What can hang from each mark:
zamuk: mapokud rozo zutug
mapokud: felolo zamuk zutug
felolo: mapokud zutug
zutug: felolo lidebu mapokud zamuk
lidebu: zutug

Known rows, with every way that one mark hangs from another:
(lidebu (zutug (zamuk mapokud))): [-.11,.21,.22,.33,.19,.04,.16,.13,-.17,.04,.08,-.20,.02,-.23,-.09,.02,-.05,-.03,-.33,.20,-.18]
(felolo mapokud (zutug lidebu (zamuk rozo))): [-.18,-.05,.09,.43,.25,.02,.03,.21,.13,-.04,-.06,-.11,-.02,.25,-.05,-.02,.06,-.15,.11,-.17,-.17]
(mapokud (felolo zutug) zamuk): [-.04,.05,.16,.35,.06,-.32,.08,.03,-.24,.09,-.06,-.09,.23,-.35,.06,.13,.06,-.06,-.33,-.14,.03]
(mapokud zutug): [-.06,.11,.24,-.19,.18,-.17,.14,.17,-.15,-.02,.16,-.10,.06,-.04,-.16,.05,.04,-.12,-.28,-.03,.02]
(mapokud zamuk): [-.03,.08,.22,.12,.10,-.07,.24,.06,-.21,.09,.11,-.19,.25,-.11,.06,.00,-.04,-.04,-.35,-.11,.04]
(lidebu zutug): [-.05,.05,.26,.19,.23,-.19,.15,.12,-.14,-.01,.13,-.12,.01,-.19,-.14,.03,.06,-.06,-.28,-.07,-.03]
(mapokud (zutug lidebu zamuk)): [-.07,.27,.16,.00,.23,-.10,.12,.14,.01,.02,.11,-.13,-.06,.02,-.12,.05,.01,-.13,-.07,-.01,-.02]
(mapokud (zamuk rozo) zutug): [-.15,-.13,.16,-.11,.17,-.04,.13,.12,-.07,.04,.15,-.07,.36,-.08,.08,.06,-.03,-.12,-.31,.06,-.03]
(zamuk (mapokud felolo) zutug): [-.12,.04,.20,-.40,.00,-.03,.03,.15,-.15,.02,-.04,-.01,-.03,-.25,-.05,.00,.19,-.14,-.29,.13,-.07]
(mapokud felolo (zamuk (zutug lidebu))): [-.09,.03,.13,-.21,.03,-.14,.03,-.03,-.03,.07,-.11,-.01,.10,-.28,.12,.06,.12,-.11,-.05,-.07,.00]
(felolo (mapokud (zamuk rozo)) (zutug lidebu)): [-.15,-.32,.11,.43,.23,.09,-.02,.04,.09,.02,-.10,-.10,.24,.09,.14,.02,-.02,-.09,.13,-.14,-.16]
(zamuk (mapokud felolo) rozo zutug): [-.24,-.16,.16,-.43,.04,.05,.01,.22,.00,-.02,-.01,.06,.04,-.13,.02,-.04,.25,-.23,-.30,.15,-.11]
(lidebu (zutug mapokud zamuk)): [-.16,.23,.17,.32,.18,-.16,.13,.13,-.15,-.06,.07,-.24,.05,-.12,-.15,.03,-.05,-.06,-.07,.11,-.14]
(zutug felolo lidebu (zamuk mapokud)): [-.18,-.09,.12,.06,.10,.07,.12,.06,-.07,.07,.02,-.13,-.01,.17,.01,-.06,.03,-.16,-.12,.08,-.01]
(zamuk (zutug felolo lidebu)): [-.15,-.24,.15,-.34,.13,-.13,.05,.07,.01,-.05,-.09,.02,-.04,.18,-.05,.00,.14,-.19,-.06,-.11,.06]
(felolo zutug): [-.03,.07,.23,.34,.19,-.19,.14,.20,-.15,-.01,.02,-.12,-.01,.03,-.11,.02,.05,-.08,-.35,-.19,.01]
(zamuk mapokud (zutug lidebu)): [-.09,-.06,.22,-.24,.14,.24,.07,.13,.05,.02,-.04,-.07,-.10,.07,.00,-.07,.06,-.13,-.07,.12,-.11]
(zamuk rozo): [-.17,-.11,.22,-.05,.19,-.02,.20,.25,-.01,-.01,.18,-.08,.07,.15,-.04,-.12,.15,-.16,-.32,-.17,.04]
(mapokud zamuk (zutug felolo lidebu)): [-.13,-.29,.12,-.14,.14,-.17,.04,-.09,-.09,.07,.02,-.07,.28,-.03,.08,.13,-.06,-.14,-.05,.01,.06]
(zamuk rozo (zutug felolo)): [-.23,-.35,.14,-.43,.10,-.15,.09,.19,-.01,-.09,-.01,.06,.11,.25,-.03,.00,.19,-.24,-.33,-.07,.03]

Rows:
[-.18,.16,.15,-.10,.19,-.09,.15,.26,-.04,-.03,.16,-.10,.13,.06,-.11,.02,.06,-.17,-.32,.04,-.04]  (mapokud (zutug (zamuk rozo)))
[-.10,-.13,.15,.52,.16,-.02,.05,.01,-.03,.04,-.10,-.20,.21,.00,.11,.02,-.11,-.04,.16,.00,-.09]  (felolo (zutug lidebu (mapokud zamuk)))
[-.06,.03,.18,-.23,.06,-.02,.08,.02,-.14,-.02,-.10,-.15,.24,-.08,.02,.09,-.02,-.01,-.10,-.05,-.13]  (felolo (mapokud (zamuk zutug)))
[-.18,-.05,.14,.22,.13,-.09,.10,.07,-.21,.03,.04,-.12,.08,-.13,-.10,.07,-.03,-.11,-.34,.21,-.10]  (lidebu (zutug felolo (zamuk mapokud)))
[-.10,.01,.14,-.13,.12,-.21,.00,-.05,-.09,.11,.05,-.05,.18,-.35,.09,.12,.06,-.10,-.02,-.02,.02]  (mapokud felolo zamuk (zutug lidebu))
[-.28,-.51,.09,-.46,.16,-.01,-.06,.10,.15,-.12,-.10,.06,.03,.34,-.02,-.02,.21,-.25,.18,-.11,-.07]  (zamuk rozo (zutug (felolo mapokud) lidebu))
[-.18,.00,.15,.01,.05,-.03,.17,.13,-.23,.04,.07,-.16,.08,.09,-.05,-.03,.00,-.15,-.37,.10,.00]  (zutug felolo (zamuk mapokud))
[-.07,.14,.14,.47,.21,-.07,.03,.12,.00,-.03,-.09,-.19,-.09,.13,-.12,.04,-.01,-.07,.12,-.20,-.15]  (felolo mapokud (zutug lidebu zamuk))
[-.14,.28,.11,-.12,.14,-.27,.02,.10,-.04,.04,.06,-.05,-.07,-.21,-.10,.09,.14,-.17,-.03,-.05,.01]  (mapokud felolo (zutug lidebu zamuk))
[-.19,-.28,.12,-.13,.24,.12,-.02,.03,.08,.01,.04,-.09,.28,.02,.09,.05,-.02,-.11,.21,.00,-.14]  (felolo (mapokud (zamuk rozo) (zutug lidebu)))
[-.15,-.22,.16,-.04,.21,.06,.07,.06,.08,.06,.10,-.05,.28,-.02,.13,.02,-.02,-.13,-.06,.02,-.03]  (mapokud (zamuk rozo) (zutug lidebu))
[-.23,-.39,.09,-.21,.13,-.17,.08,.04,-.12,.01,.08,-.02,.44,.01,.09,.10,.01,-.18,-.33,.06,.04]  (mapokud (zamuk rozo) (zutug felolo))
[-.08,.24,.10,.43,.14,-.29,.05,.13,-.03,.04,-.08,-.07,-.13,-.15,-.05,.07,.15,-.15,-.10,-.19,.00]  (mapokud (felolo (zutug lidebu zamuk)))
[-.28,-.26,.12,.17,.19,-.01,.09,.13,-.07,-.02,.07,-.06,.16,-.02,-.02,.01,.03,-.17,-.33,.23,-.13]  (lidebu (zutug felolo (zamuk mapokud rozo)))
[-.06,-.07,.15,-.18,.13,.06,.03,-.03,.00,-.01,-.13,-.13,.14,-.01,.07,.04,-.01,-.05,.16,-.06,-.13]  (felolo (mapokud (zamuk (zutug lidebu))))
[-.34,-.19,.07,-.05,.09,-.14,.14,.19,-.07,-.08,.07,-.12,.18,.30,-.01,-.09,.11,-.23,-.10,.03,.00]  (zutug felolo mapokud (zamuk rozo))
[-.20,.01,.18,.29,.23,.13,.14,.19,-.04,.01,.12,-.12,.09,-.13,-.03,-.03,.00,-.10,-.34,.23,-.21]  (lidebu (zutug (zamuk mapokud rozo)))
[-.21,-.22,.18,.19,.12,-.03,-.01,.23,-.07,.02,.01,.01,.07,-.13,.01,-.02,.18,-.17,-.31,.04,-.09]  (zamuk (mapokud (felolo zutug)) rozo)
[-.14,.10,.12,-.17,.12,-.32,.13,.11,-.20,.00,.09,-.10,.11,.05,-.15,.12,.03,-.17,-.32,.02,.06]  (mapokud (zutug felolo zamuk))
[-.26,.03,.13,.18,.15,-.03,.05,.17,-.08,.03,.07,-.05,.06,-.35,-.01,.02,.14,-.16,-.29,.19,-.17]  (lidebu (zutug (zamuk (mapokud felolo) rozo)))
[-.15,-.10,.17,.15,.12,.06,.11,-.01,-.04,.05,.02,-.22,.21,.03,.12,-.06,-.08,-.07,.18,-.01,-.05]  (zutug lidebu (mapokud zamuk))
[-.18,-.02,.12,.13,.18,-.29,.05,.02,-.20,-.06,.00,-.15,.08,-.06,-.19,.13,.02,-.10,-.07,-.06,-.09]  (lidebu (zutug (felolo mapokud) zamuk))
[-.24,-.11,.10,-.02,.11,-.18,.20,.21,-.07,-.02,.10,-.06,.14,.22,-.03,-.06,.13,-.24,-.38,-.09,.06]  (zutug felolo (zamuk rozo))
[-.11,.02,.18,-.27,.18,-.25,.00,.09,-.02,.03,.10,-.01,-.06,-.22,-.10,.06,.20,-.18,.02,-.09,.05]  (mapokud felolo (zutug lidebu))
[-.31,-.29,.09,.00,.09,-.01,-.01,.02,.06,.05,.04,-.07,.25,-.09,.19,-.08,.13,-.18,.22,-.01,-.04]  (zutug lidebu (mapokud felolo (zamuk rozo)))
[-.29,-.56,.12,-.30,.21,.14,-.03,.10,.08,.00,.09,.05,.11,.20,.03,-.03,.09,-.25,-.03,.19,-.05]  (zamuk (mapokud (zutug felolo lidebu)) rozo)
